(in the rows, 128 means zero)
Known rows, with every step that occurs:
D > V > H > L: [117  80 136 115  94 123 118 110 108  81 111 115 146 150 115 129 109 138
 153 102 136 111 143 138 123 174 106 162 169 148 150 137 132  99 140 100
  90 107 131 107 126 146 140 117]
C > H: [164 119  97 156 131 107 146 104 150 107 100 107 144  95 100 117 174 161
 127 138 140 128 148 120 139  90 178 106 133 153 154 179 126 147 131 143
 144 101 133  84 133 101 117 193]
V > H > L > Y: [116  83 171  88  95 124 172 130 125 146 150  97 171 117  84 146 115 132
 174 134 127 102 209  92 145 166 138 125 149 148 128 179 137 116 131 145
  79 128 128 111 111 128 118 158]
L > Y > V > D: [131 128 170 112 113 142 157 100 139 171 165 190 128 124 126 150  99 131
 132 192 127 123  96 103 116 150 135 124 116  50 109 106 139 150  96 143
 152 135 128 137 132 142 164 116]
V > H: [120  98 117  80 141 137 123 114 105 114 120 123 136  93 135 110 123 148
 132 149 124 124 169 113 142 134 137 108 115 159 148 169 133 131 127 127
  97 126 125 147 121 129 119 141]
H > L > Y > V: [137 124 169 128  76 125 162 109 171 149 164 141 182 126 100 168 112 145
 166 136 118  77 151 109 125 128 151 164 153  50 114 116 132 129 115 165
 128 135 142  94 120 136 124 144]
H > V > D > N > Q: [107 121 130 154 188 147  96  93 158 122 138 175  66 111 169 116 110 145
  82 169 136 154  75 118 122 157  85 107 111 152 155 110 151 208 129  98
 173 118 168 156 183 114 127  73]
L > Y > V > H: [114 111 153  68 105 128 131 105 100 179 150 142 157 102 126 111 107 124
 151 164 120 104 171 118 145 153 146 151  99  97 105 144 122 139 121 154
  85 148 106 121 113 148 146 137]
L > Y > V > D > N > H: [115 153 171  94 155 132 146 163  92 190 170 205  76 159 168 160 119  67
 118 131 144 113 108 152 127 138 128 145  72  65  44 101 110 114 102 111
 106 144 119 145 145 146 168 125]
V > H > N > W: [148 155 135 101 156 120 119 164 123 139 114  59 147  78 139 129 144 160
 119 135 127 143 158 121 130 147 128  83 120 252 173 145 131  98 137 150
 112 105  97 156 104 137 116 146]
Y > V > H > L: [121 116 140  89  85 137 126 103 120  95 133 145 150 134 133 154  98 147
 137 104 125  92 149 135 125 129 136 163 130 104 156 121 115 121 120 157
  73 143 142 124 118 141 128 105]
W > N > D > V > Y: [117 115  56 163 142 123  99 140 122 113  75  91 114 135 115  77 130  95
  97 112 120 176  76 145 123  88 117 140 187 122 125 112 133 153 159  88
 182 149 131 138 121 123 131  55]
D > V > H: [112  79 111 101 128 131  96 104  91 114 104 127 125 123 130  88 115 129
 133 138 129 123 130 147 128 168 114 142 133 146 132 136 133 118 142  98
 102 114 116 124 125 146 147 123]
V > D > N: [124 101 140 119 209 145 119 137 130 115 142 157  89 122 183 163 115 118
  82 153 149 139  86  96 141 118 113  86 120 124 108 128 140 149 101  91
 153 124 150 161 163 129 151 121]
Y > L: [126 153 104 138 154 148 126 101 168  77 131  96 153 134 111 104 129 175
 139 158 120 139 162  71 127  79 119  55 128 127 165 167 145 145  99 148
 161 127 134 119 105 130 100 193]
Y > V > D: [140 131 141 116 130 154 130  86 132 117 137 204 113 136 153 153  93 149
 100 173 130 133  65 114 112 123 126 119 108  58 141  97 132 154  94 131
 153 133 142 157 146 139 151  88]
N > D > V > H > L > Y: [ 91  94 122 136  77 115 137 115 116 137 127 107 158 156  92 105 129 108
 172 139 158 137 166 153 128 199 111 148 152 147 141 156 143 105 170 103
 106 115 130  93 144 135 131 111]
V > D > N > H > L: [126 128 159 120 154 130 158 179 111  94 147 168  75 173 162 189 123  94
 116  82 161 119 118 131 120 121 119 126 121 134  95 121 119  89 106  91
 109 115 156 154 153 120 137 122]
Q > N: [159 104 103 131 164 135 119 141 139 158 115  95 132  82 140 130 136 139
  99 131 100 113 152 122 162  97 160  82 116 122 133 117 124 125 110 127
 159 149 104 148 116  89  98 164]
V > H > L: [125  91 137  99 109 132 147 118 122  81 123 107 158 119 116 145 119 154
 148 111 131 110 180 105 131 141 137 117 153 159 162 166 132 120 128 136
  84 124 150 132 120 134 109 137]
D > V > Y: [127  89 116 156 118 127 138 101 114  71  93 132 135 124 108 100 129 122
 126 131 121 152  81  93 110 121 110 161 172 104  88 123 150 142 132 113
 165 115 117 136 115 147 148  95]
Q > N > H > V > Y: [128 146 116 151 116 140 146 160  80 134 103 128 101 120  88  87 159 108
 123  79  66 156 122 135 124 111 109 141  93 155  89 121 109 153 149 136
 124 169  61 157  97  78  86 110]
W > N > H > V: [142 163 105 114 145 135  98 157 106 166 126  99  98 104  83  87 130 124
 133  78  69 102 134 181 127  98 127 134 117 141 149 131  72 147 144 115
 110 151 113 132 120 107  66 147]
H > L > Y: [145  99 170 138  96 118 178 121 172 139 155 102 180 111  79 161 123 147
 178 144 124  95 186  86 134 130 154 124 168 106 119 156 139 117 116 140
 144 120 148  98 126 123 109 175]
Y > V > D > N: [128 125 137 114 183 150  99 119 123 129 149 197  89 140 200 170  91 119
  71 151 137 125  56 132 127 103 116 129 106  60 105  87 125 155  99 115
 146 144 147 157 157 138 173  84]
W > N > D > V: [139 123  52 158 162 112  65 128 138 146 101  84 114 118 132  79 123 108
 106 112 127 136 100 185 135 106 134 117 169 115 166 106 114 134 145  71
 172 132 143 122 143 125 109 108]
V > H > N: [133 117 131 102 142 122  92 149 118 139 126  85 165 101 158 122 121 151
 109 132 103 137 137 121 136 128 143 104 121 194 180 150 123 101 154 143
 100 120 134 149 117 139 134 139]
N > W: [156 164 126 119 158 125 167 119 161 105 117  98 129  63 109 133 146 175
 148 157 140 125 166  98 131 119 135  73 137 185 125 142 132 129 104 130
 162  99 111 138 120 121  98 178]
D > N > H > V: [116 156 120 131 172 142  98 138 104 134 146 149  91 123 129 116 147 118
 136  90 105 118 122 165 130 113 100 142  82 152  92 137  91 140 147 110
 105 133 111 122 150 118  99 153]

Rows:
[131 163 169 113  59 109 176 143 138 156 164 156 145 154  99 156 129 114
 188 102 119  78 173 149 117 135 160 184 118  57  84 118 101  94 116 162
  95 134 134 101 116 138 119 158] | N > H > L > Y > V
[119 130 134 105 193 141 143 169  95 130 142 180  58 146 174 152 136  85
  98 118 151 135 107 136 126 121 122 105  92 134  82 126 117 109 109  84
 122 121 140 167 152 134 147 130] | V > D > N > H
[148 127 174 159  65 108 182 119 145 133 144 166 149 159  89 190 132 133
 139 141 156 122 116 114 118 139 159 153 137  80 144 134 134 141 104 158
 127 114 144  83 129 110 161 129] | C > H > L > Y > V > D
[136 134 149 114 111 136 136  95 150 170 160 149 154 101 114 129 111 139
 154 175 109  94 145 119 134 122 154 144 119  49  97 123 126 139 116 160
 139 138 122 109 122 142 135 156] | L > Y > V
[139 139 137 117 147 116  87 155 110 135 106  60 140 106 148 106 136 135
 126 127 134 139 113 158 119 185 104 119 140 239 154 118 131  79 144 117
 111  95  88 131 116 162 146 131] | D > V > H > N > W
[109 117  73 181  99 130 135  90 121  77  88 138 125 140 117  80 146 115
 128 148 142 195  75 121 105 127 104 139 155 126 108 128 160 151 164 110
 186 118 135 140 136 127 136  67] | N > D > V > Y
[133 123 191 125  83 137 172 106 154 142 164 179 144 156 113 190  86 138
 150 158 138 103 106  94 111 153 133 141 146  48 122 101 139 125  96 148
 136 131 148 126 133 138 151 103] | H > L > Y > V > D
[ 82 193 114 157 106 155 150 117 109  64 116 127 121 166  56  65 155 143
 161 102  94 190 136  76  98  91  68 115 104 165 115 170 125 168 145 166
 128 141  91 134  86 115  94 138] | N > H > V > Y > L
[135 130 142 123 154 114 144 178 126 102 144 129 105 145 153 172 146 106
 141  68 140  93 161 145 136  98 133 147 127 132  86 131 110  88 123 115
  93 119 152 123 136 125 105 162] | D > N > H > L
[176 175 136 141 157 111 123 158 172 137 129  63 151  72 132 136 144 176
 128 147 125 143 128 106 118 118 139  75 146 210 159 124 133  98 130 145
 165  96 119 137 125 138 107 168] | H > N > W
[110 121 138 141 187 167  92 107 119 120 151 168  88 133 146 144 102 135
  91 153 120 149  68 109 130 137  69 103 115 134 129 122 128 182 133 101
 150 126 131 150 168 114 138  92] | H > V > D > N
[118 106 189 121 138 142 142 137 144 151 176 170 124 164 158 206  95 103
 115 138 148 102  95 109 130 140 114 154 138  53  84  91 140 140  94 125
 126 150 154 124 142 144 171  97] | H > L > Y > V > D > N
[123 105 111 132 122  95  73 116 143 136 108  97 129 116 185  71 122 133
  96 145 129 145 106 156 120 190 138 149 135 192 186 106 152 109 158 111
 127  96 162 134 142 161 145  92] | D > V > H > N > Q
[147 134  60 228  91  87 101 133 124  96  68  90 152 160 120  87 198 115
  99 117 147 218  42 149 108 106 143 150 159 189 159 133 145 130 203 135
 179  93 133  90 137 118 164  87] | C > H > N > D > V > Y
[126 144 170 108 117 112 144 171 125 162 171 151 124 154 141 181 141  84
 156  74 132  70 160 164 141 117 146 196 117  60  51 111 101  94 120 144
  75 141 131 105 125 141 135 158] | D > N > H > L > Y > V
[159 131 152 156  63  91 170 115 165 143 136 128 179 135  76 173 155 134
 161 117 140  88 153 132 134 112 174 171 147  81 139 143 123 141 117 180
 117 115 138  48 115 112 135 173] | C > H > L > Y > V
[109 167  99 195 108 152 138  91 137  46  85  95 158 151  37  80 183 170
 131 122 118 204 130  57 117  73  83 109 127 177 177 196 143 217 150 187
 152 125  96  87  91  95 114 150] | C > H > V > Y > L
[124 110 127 139 201 129 120 115 166 113 136 163  69 106 208 137 121 127
  75 179 165 144 100  99 136 136 135  90 119 138 130 114 170 167 105  92
 177 112 188 166 176 127 141  87] | V > D > N > Q
[152 156 151  99  96 106 149 186 132 197 149 104 136 147  99 153 114  92
 152  63 105  57 167 173 133  93 173 187 143  57  99  99  81  96 108 143
  85 165 135 108  98 135  99 145] | W > N > H > L > Y > V
[130 129  67 170 124 127  98  79 144 111 107 139 127 125 127  83 137 136
 139 160 148 156 103 159 117 139 119 116 144 122 146 124 137 119 158  90
 181 104 142 110 162 131 130 117] | N > D > V
[116 106  55 133 140 126  78 134  86 157  87 102 108 130 153  76 141  92
 100 125 132 159 133 194 155 162 120 106  96 164 157 116 129 109 158  75
 128 145  93 135 141  97 124  98] | Q > N > D > V > H
[145 180 143  93 133 124  99 146 119 154 121  96 142  97 162 129 126 156
 111 130 126 129 129 148 128 145 127 126 104 202 163 109 114 103 133 171
  99 126  98 146 104 148 137 118] | Y > V > H > N > W
[153 141 104 115 143 114 142 174 109 164 116 113 102 111 138 119 154 109
 122  95  98 105 167 156 150 103 172  99  85 132 103 120 102  88 111 112
 124 147  87 151 114  93  87 183] | Q > N > H
[ 93 160 116 170 124 176 129  82 145  57 115 114 155 146  59  77 132 180
 140 141  83 193 120  40 113  79  57 102 136 149 153 167 151 207 140 175
 164 148 108 125  90 117  99 126] | H > V > Y > L
[127 152 188 115  66 121 196 142 125 157 171 200 119 176 103 175 110 106
 165 118 142 106 130 137 102 160 142 159 111  59  93 104 124  96  97 140
 106 132 136 133 130 141 143 120] | N > H > L > Y > V > D
[ 83 159  56 186 119 145 122  87 141  42  89 117 134 176 109  58 146 125
 130 147 152 221  98  79 104  96  72  96 151 138 141 146 165 152 146 129
 193 130 129 120 110 127 136  98] | N > D > V > Y > L
[128 152 160 108 141 135 138 161 106 109 153 206  76 189 179 201 104  92
 111  77 152 103  81 158 115 115 119 163  99  74  88  80 110 104  95 116
  96 135 151 148 147 139 151  91] | Y > V > D > N > H > L
[120 128 155 108  98  97  96 121 147 196 147 109 161  93 182  93 118 130
 109 165 116 125 148 130 133 174 171 157 104 137 166 110 140 130 152 174
 110 135 156 129 120 158 143 104] | L > Y > V > H > N > Q
[123 128 123  78 120 139 108  86  98 126 123 162 128 107 150 113 103 142
 118 143 121 107 142 136 132 128 140 143  96 101 146 126 112 135 128 147
  90 144 116 140 119 137 136 114] | Y > V > H
[145 148 123 119 215 128 134 151 153 116 126  96 103  68 159 148 152 141
 121 143 150 115 156 114 147 109 121  81 133 190  90 138 131 138 103 120
 152 110 112 140 133 130 116 173] | D > N > W
[145 128 158 124  96 101 185 193 130 190 149  89 133 134  91 162 155  98
 166  82 107  88 211 141 147 134 167 123 115 117  88 127 112  77 115 130
 106 158  93 117 108  93  94 191] | Q > N > H > L > Y
[113 100  74 123 127 118  78 146 111 126  95  72 125 149 131 108 104 110
 120  81 145 127 135 192 134 138 118 144 174 155 192 127 113 111 157  76
 100 137 151 120 131 123 113  77] | W > N > D > V > H > L
[110  92  72 147 110 117  96 144  95 126  91  91 124 154 143 114 133 102
 112  86 133 140 137 183 144 164 110 127 134 161 164 109 129  93 155  87
 110 142 111 128 136  92 119  90] | Q > N > D > V > H > L
